Each row was made from one path, in order. Every step used is in the known rows, and no mark comes twice. Write each row's path.
In the rows, 128 means zero.
Known rows:
L -> S -> H: [ 93 158 175  99 113 125 121  85 151 123 153 162 134 157 123 127 134 117
  89 134 141]
H -> A -> B: [116 152  99  94 137 121 114 120 108  90 104 126 156 136 128  90 122 167
 101 162 142]
Y -> X: [119 155 139 131 138 126 146  74 121 140 122 151 140 118 137 108 153 142
  91 124 156]
H -> U -> W -> M -> X: [147 149  86  85 109 119 131  91 128 105  78 125 148 160 120 120 153 144
  91 120 151]
H -> U -> W: [156 158  99  97 116 109 140  99 118  84 107 118 153 164 111 113 144 154
  97 123 163]
L -> S -> H -> U: [106 164 171  95 112 125 114  90 137  97 136 152 150 195 111 135 143 127
  91 128 157]
A -> B -> U -> H -> S: [110 158 121  92 102 119 121  87 104  93 119 120 150 208 117  82 155 158
  67 151 127]
L -> S -> H -> U -> W -> M: [128 165 137  72 120 113  94  79 154  98 149 147 148 199 117 136 148 129
  77 116 160]
L -> S -> H -> A -> B -> U -> W -> M: [107 159 113  64 121 121  84  83 142  85 143 154 156 202 118 104 141 149
  46 163 144]
A -> B -> U -> W -> M: [107 144  93  93 128 125 106 103 136 103 155 130 146 170 119  82 144 159
  67 152 114]
A -> B -> U -> H -> S -> L: [132 186 141 100 117 127 111  72 105  90 127 119 155 192 128  87 179 151
  58 155 148]
L -> S -> H -> U -> W -> A -> B: [118 176 117  71 147 118 102  97 143  43 135 152 169 197 111 123 136 162
  62 138 192]
U -> H -> A: [145 159  99  97 122 120 123 103 116  82  74 118 135 162 109 101 140 141
  91 153 153]
M -> W -> A -> B -> U -> H: [ 99 144  90 102 130 136 128 128 125  61  82 148 155 171  95  97 132 145
  38 167 133]
W -> A -> B: [ 88 148  97 104 156 140 108 124 141  85 124 133 149 134 122  91 122 166
  90 162 143]
U -> H -> S -> L: [157 188 141  97 116 120 120  62 119 110 111 117 139 157 138 108 171 133
  86 131 162]
L -> S -> H -> A -> B -> U: [ 86 156 146  87 113 133 107  95 125  86 129 159 158 199 112 104 136 146
  60 175 139]
S -> H -> A: [135 154 136  90 136 133 124 100 134 108  99 133 149 142 121 114 131 134
  91 146 155]
U -> W -> M: [132 145  92  91 129 118 114  92 150 123 138 126 131 134 128 104 137 141
  93 127 132]

Which path is each row?
[102 142  99 103 121 135 120 114 107  90 102 127 157 169 113  83 137 167
  79 183 126] => H -> A -> B -> U
[117 166 120  74 111 113 119  82 123  68 129 155 162 195 113 104 140 151
  48 162 158] => L -> S -> H -> A -> B -> U -> W
[135 163  69  86 154 120 115 116 126  45 106 120 169 168 112 102 136 182
  81 144 180] => H -> U -> W -> A -> B
[102 157  93  90 124 137 110  91 126  75  99 121 152 210 108  85 149 167
  53 170 144] => W -> A -> B -> U -> H -> S
[132 157 162  99 133 132 124 106 131 100 121 129 157 174 111 125 146 135
  94 123 157] => S -> H -> U
[120 157  73  90 152 122 122 111 139  67 126 130 151 131 123  91 125 172
  79 150 162] => U -> W -> A -> B
[128 170 117  78 131 124 116  81 156  63 116 149 154 196 104 139 141 144
  67 132 193] => L -> S -> H -> U -> W -> A
[134 151  73  89 117 118 132 103 107  73 103 124 162 167 112  82 138 173
  67 170 145] => H -> A -> B -> U -> W
[117 149 103 104 115 118 139 102 118  89 141 133 152 162 114  82 142 164
  68 151 131] => A -> B -> U -> W
[133 166  99  89 136 114 109 120 103  62  96 122 150 162 117  86 135 160
  87 158 153] => U -> H -> A -> B
[ 75 140  98 114 140 155 114 116 138  87 122 136 151 168 105  84 134 165
  68 183 128] => W -> A -> B -> U
[133 155 102  68 143 129  95  97 135  86 129 131 164 182 117  93 142 157
  49 157 141] => S -> H -> A -> B -> U -> W -> M
[132 151 100 104 107 134 129  97 114  84  71 119 137 196  94  92 154 141
  70 173 138] => B -> U -> H -> A
[154 161 127  76 142 121 104  95 147  99 135 125 155 180 116 123 150 138
  78 111 159] => S -> H -> U -> W -> M
[142 159 112  77 131 123 128  99 117  71 117 133 169 174 112  92 142 160
  50 157 157] => S -> H -> A -> B -> U -> W
